What can hang from each mark:
R: A S
S: K R
T: V
X: M P
F: D Z
A: M R Z
D: F
Z: F
U: Y Z
Y: U
M: T X
P: X
K: G S

In the rows, 128 means zero.
Known rows, with every way that one mark hangs from another:
K(G): [149 140  85 164 113 155 124 114 182 154  98 126 131 119 142 143 160 125
 125 114  75 188  86 137 129 110 153  63 156 109 103 118 152]
S(R): [159 135  92 153 109 159 124 158 176 164  64 106 150 146 113 121 155 109
  82 143  80 171 114 147 127 129 151  89 163 164 149 114 106]
K(G S(R)): [133 156  73 163 110 142 128 121 167 151  91 135 113 127 145 143 148  98
 112 126  87 184  97 131 144  85 200  55 179 116 104 136 133]
A(M R(S)): [159 166 102 147 146 163  96 144 181 133  92 118 132 135 146 114 179  88
  86 144 101 157  87 114 138 133 132  78 143 103 115 120  86]
R(A(M)): [143 142 116 138 100 161 106 156 198 135  84 130 146 135 148 141 148 126
  76 126  88 139  86 126 116 140 124  95 136 114 121 139 109]
D(F): [158 112 104 119 104 114 117 155 160 166  88 112 156 156 129 132 169 122
 104 122  87 175 106 137 125 135 141 109 137 136 142 103 105]
A(M): [155 153  89 144 126 160 116 142 181 154  77 130 132 135 137 128 163 123
  88 122  76 159  85 116 133 138 144  86 129 123 112 122 121]
R(A(M(X) Z(F)) S): [143 144 156 119 101 159  88 171 156 127 108 116 125 128 182 134 157  89
  73 118 103 132 121 140  72 141 119 104 105 101  92 151  53]
X(P): [176 122  92 119  95 148  77 140 172 140  78  86 172 162 165 140 166 145
 106 114  79 162  97 105 108 137 153  99 121 120 131 107 118]
K(S(R)): [148 133  81 132 116 143 120 147 152 147  69 122 143 143 144 126 151 111
  87 138  89 165 106 117 144 106 193  93 177 132 125 129 109]
U(Y Z(F(D))): [175 163  88 144  81 120  56 179 149 152 118  86 173 128  97 163 148 136
 132 113 111 180 138 109 131 112 137  63 154 156 101 132 118]
M(T(V) X(P)): [233  87  97 121  98  99 126 139 169 139 111  83 147 167 138 144 131 161
 132  98  90 186  39 148 106 126 101 147 127 114  95  98 113]
R(A): [148 117 119 130  91 157 105 153 188 134  84 122 165 139 149 140 147 136
  85 129  90 143  93 131 114 135 129 105 153 120 130 133 113]
K(G S(R(A(Z)))): [122 160  96 160 107 144 121 131 172 142  91 137 115 122 151 145 141  89
 105 122  93 171 105 137 128  93 187  63 175 112 103 152 115]
A(Z): [159 133 119 128 139 165 111 152 156 151  71 117 160 128 143 116 166 110
 100 113  76 165 112 133 109 150 148 109 135 139 115 133  93]
X(M P): [197 102  81 115  81 159  70 165 191 148  87 102 161 161 151 152 176 125
  73 116  80 158  97 102 118  98 133 100 113 129 127 125 137]
T(V): [184 108  88 119 103 141 141 144 167 158 119 102 169 160 126 104 161 147
  88 131 100 180  74 130 125 120 157 128 164 118 135 117 111]
A(Z(F)): [168 141 123 129 127 154 113 142 150 153  90 110 161 112 144 126 157 100
  97  94  89 158 136 139 110 141 144 113 141 142 118 139  75]
A(M R(S) Z(F(D))): [160 192 124 149 158 166  68 146 165 139 103 111 143 107 145 112 174  57
  80 102 130 155 124 128 121 148 131  85 136 124 102 145  39]
Y(U(Z(F(D)))): [177 130  91 140 101 146  70 152 154 153 117  82 172 118 121 141 159 128
 121 114  71 202  81 148 138 131 126  62 174 171 135 110 102]
S(K R(A)): [162 119 127 140  73 164 122 147 179 154  65  90 153 176 127 141 132 114
  50 110  70 154 105 147 100 147 132  94 196 178 164 122 101]
Z(F(D)): [173 133  86 146  99 149  82 127 164 160 105 102 179 114 133 136 150 131
  93  83 124 172 120 129 134 127 151  95 167 142 124 121 109]
A(R Z(F(D))): [177 159 116 153 150 155  87 135 173 136  89 102 186 110 128 119 155  79
 101  94 129 168 122 138 133 144 131 105 167 146 130 141  54]
Y(U): [169 109  85 150 114 169  96 138 157 158  98  94 164 137 128 134 181 122
 117 137  50 181  57 141 128 145 130  75 157 165 134 106 122]
S(K R): [173 121 108 140  90 166 130 141 164 166  59  84 150 177 120 130 142 116
  60 109  62 172 105 144 110 144 148  90 194 188 161 108 111]
X(M(T) P): [211  96  87 115  89 140  75 159 185 160  93 102 148 149 142 150 172 131
  84 100  72 159  88 116 124 102 106 111 122 126 112 114 144]
P(X(M)): [188 101  66 135 145 182  97 154 181 152  60 113 162 143 127 147 167 100
  81 143  83 154  83 153 125  89 117  83 145 107  99 110 138]
A(R Z): [172 147 121 145 161 160 110 144 177 131  70 111 174 128 134 115 167  83
 103 124  97 165 102 133 129 148 129 108 156 137 129 135  66]
K(G S(R(A))): [124 153  86 161  98 142 124 126 176 143  92 137 116 125 150 148 141  97
 105 129  93 173  99 132 136  87 187  59 181 108 105 144 126]
K(G S): [137 143  75 150 116 141 122 108 162 142  98 141 121 121 164 146 153 116
 125 114  87 184  85 113 144  88 196  63 173  90  86 134 148]
R(A S(K(G))): [138 116 143 117  73 169  87 139 157 139 110 103 134 153 183 138 162 122
  71 115  80 151 100 128  79 133 137  82 162 100 109 122 112]
D(F(Z)): [164 129 115 117 127 105 101 164 162 164  88 108 150 145 130 137 158 118
 109 103  85 193 111 124 118 149 153  96 133 144 139 100  94]
K(G S(R(A(M Z)))): [119 171  93 163 111 146 123 129 177 144  91 143 105 120 153 146 142  85
 100 119  91 168 102 135 130  95 186  58 168 111 100 156 111]
Z(F): [177 127  98 138  98 139 117 129 159 156 105 107 165 115 142 138 150 119
  95 100  96 164 128 135 132 118 146 104 161 133 131 120 102]

Rows:
[157 147 139 141 104 152 111 159 187 125  89 126 142 127 152 151 131 101
  84 101  99 135 103 144  96 142 110 111 119 124 109 159  70] -> R(A(M(X) Z(F)))
[203  94  66 131 145 163 109 151 178 163  81 110 154 142 116 137 163 108
  85 135  85 159  69 164 128  88 104 102 153 102  92 105 137] -> P(X(M(T(V))))
[128 139 134 118  96 170  82 167 165 137 101 120 127 138 177 128 174 115
  64 143  91 133 105 121  94 140 134  89 122  90 104 132  94] -> R(A(M) S)
[177 157  96 140  81 113  82 181 147 147 119  88 161 128 103 166 147 127
 132 125  95 172 142 114 129 108 135  67 151 151 106 131 114] -> U(Y Z(F))
[198  95  69 136 150 170 100 147 176 161  65 114 150 133 120 145 164 105
  89 134  79 156  77 163 132  91  98  91 150 106  88 101 142] -> P(X(M(T)))
[144 155 138 137 108 157 104 156 185 136  92 129 144 119 151 140 144  99
  73 103  96 131 116 138 104 147 121 106 130 125 118 159  71] -> R(A(M Z(F)))
[129 156 150 119 103 173  63 168 156 139 110 115 135 121 177 123 170  95
  62 112 111 132 131 129  83 148 132  94 118 103  96 151  59] -> R(A(M Z(F(D))) S)
[155 182 135 145 159 174  97 137 167 137  87 113 123 133 153 114 176  62
  83 112  88 160  99 126 108 151 129  78 142 118 102 138  60] -> A(M R(S(K(G))) Z)
[181 154 124 148 149 148 110 136 172 134  88 106 175 111 132 121 156  70
 101 106 111 160 125 143 133 137 125 109 164 142 134 142  50] -> A(R Z(F))
[160 167 106 152 137 165 103 126 181 137  94 112 123 141 148 125 174  89
  83 123  92 165  80 118 130 131 131  66 160 107 111 118  97] -> A(M R(S(K(G))))
[138 130 158 108  96 165  79 168 143 137 113 107 149 123 184 124 171  95
  71 123 101 132 142 137  78 140 133 106 132 104 107 144  59] -> R(A(Z(F)) S)
[221  90  84 108  82 131  87 160 184 163 114  94 153 159 135 140 171 136
  79 103  83 166  78 118 122  97 112 124 128 121 117 117 137] -> X(M(T(V)) P)
[174 125 113 132 127 161  98 131 165 133  88  92 162 153 151 118 173 104
  87 132  94 167  91 118 127 134 135  91 181 121 133 105  94] -> A(R(S(K)))
[153 118 118 119  98 170  99 125 136 155 103  96 129 153 172 125 178 123
  86 113  67 176 101 121  94 130 157  76 161 112 103 102 125] -> R(S(K(G)))
[131 141 141 125  82 173  90 141 166 140 109 113 113 149 184 140 163 113
  62 115  78 144  95 123  80 137 132  71 147  96 100 131 107] -> R(A(M) S(K(G)))
[150 134 121 159  70 163 127 131 186 157  79  99 133 162 128 150 130 107
  67 101  70 167 100 159  99 132 134  69 197 166 150 126 118] -> S(K(G) R(A))
[169 141 141 125 150 170  95 142 151 134  81  95 161 144 155 109 177  77
  87 120  92 162 110 128 104 153 132 104 165 131 123 128  56] -> A(R(S(K)) Z)
[180 127  98 137 102 142  87 153 152 151 116  83 164 120 122 143 159 122
 123 121  58 195  83 150 137 127 125  65 172 168 137 111  97] -> Y(U(Z(F)))
[141 157 119 152 105 164 115 173 190 152  66 118 139 139 121 127 147  89
  65 134  86 146 118 152 109 144 133  92 145 159 143 144  77] -> S(R(A(M Z)))
[170 133 112 140 125 161 102 123 168 134  96  98 151 147 151 121 173  99
  95 128  92 172  89 124 126 126 137  81 180 116 124 108 101] -> A(R(S(K(G))))
[132 153 153 116 103 165  79 168 152 137 111 118 129 120 180 124 170  87
  62 120  99 126 134 132  82 145 130  97 117 100  98 150  57] -> R(A(M Z(F)) S)
[173 159 106 148 154 145 101 137 178 145  96 120 119 119 137 118 173  94
  96 132  92 158  75 128 147 138 109  89 152 101  96 109  92] -> A(M(T) R(S))
[148 141 133 157  79 167 127 134 181 156  75  98 132 158 129 145 132  93
  67  95  68 167 109 162  89 141 135  75 189 170 144 136 101] -> S(K(G) R(A(Z)))
[126 150 152 113 111 176  77 174 157 136  97 121 126 132 180 119 177  96
  64 132  91 129 118 126  80 151 132  96 112  98  97 146  68] -> R(A(M Z) S)
[147 134 136 133 100 161  86 154 176 138  91 116 174 121 149 138 145 115
  81  99 110 143 119 139 102 147 128 110 147 131 123 153  80] -> R(A(Z(F(D))))
[130 160  83 167 100 138 128 128 183 134  90 142 104 130 150 159 132  95
 106 124  95 173  85 137 133  86 179  58 163 106  95 149 123] -> K(G S(R(A(M(X)))))
[127 150 159 121  99 178  87 150 155 140 103 115 113 144 185 132 166  95
  61 105  78 140 110 130  66 149 131  78 136 105  95 146  83] -> R(A(M Z) S(K(G)))
[176 167 142 136 167 155  99 138 158 148  87 111 119 126 144 112 171  71
  85 101  81 154  91 135 116 163 103 101 151 123  93 126  59] -> A(M(T) R(S(K)) Z)
[156 143 137 141  90 170 121 155 178 155  60  98 139 169 126 135 134  94
  44 101  69 147 110 149  90 158 128  94 175 181 154 136  79] -> S(K R(A(M Z)))
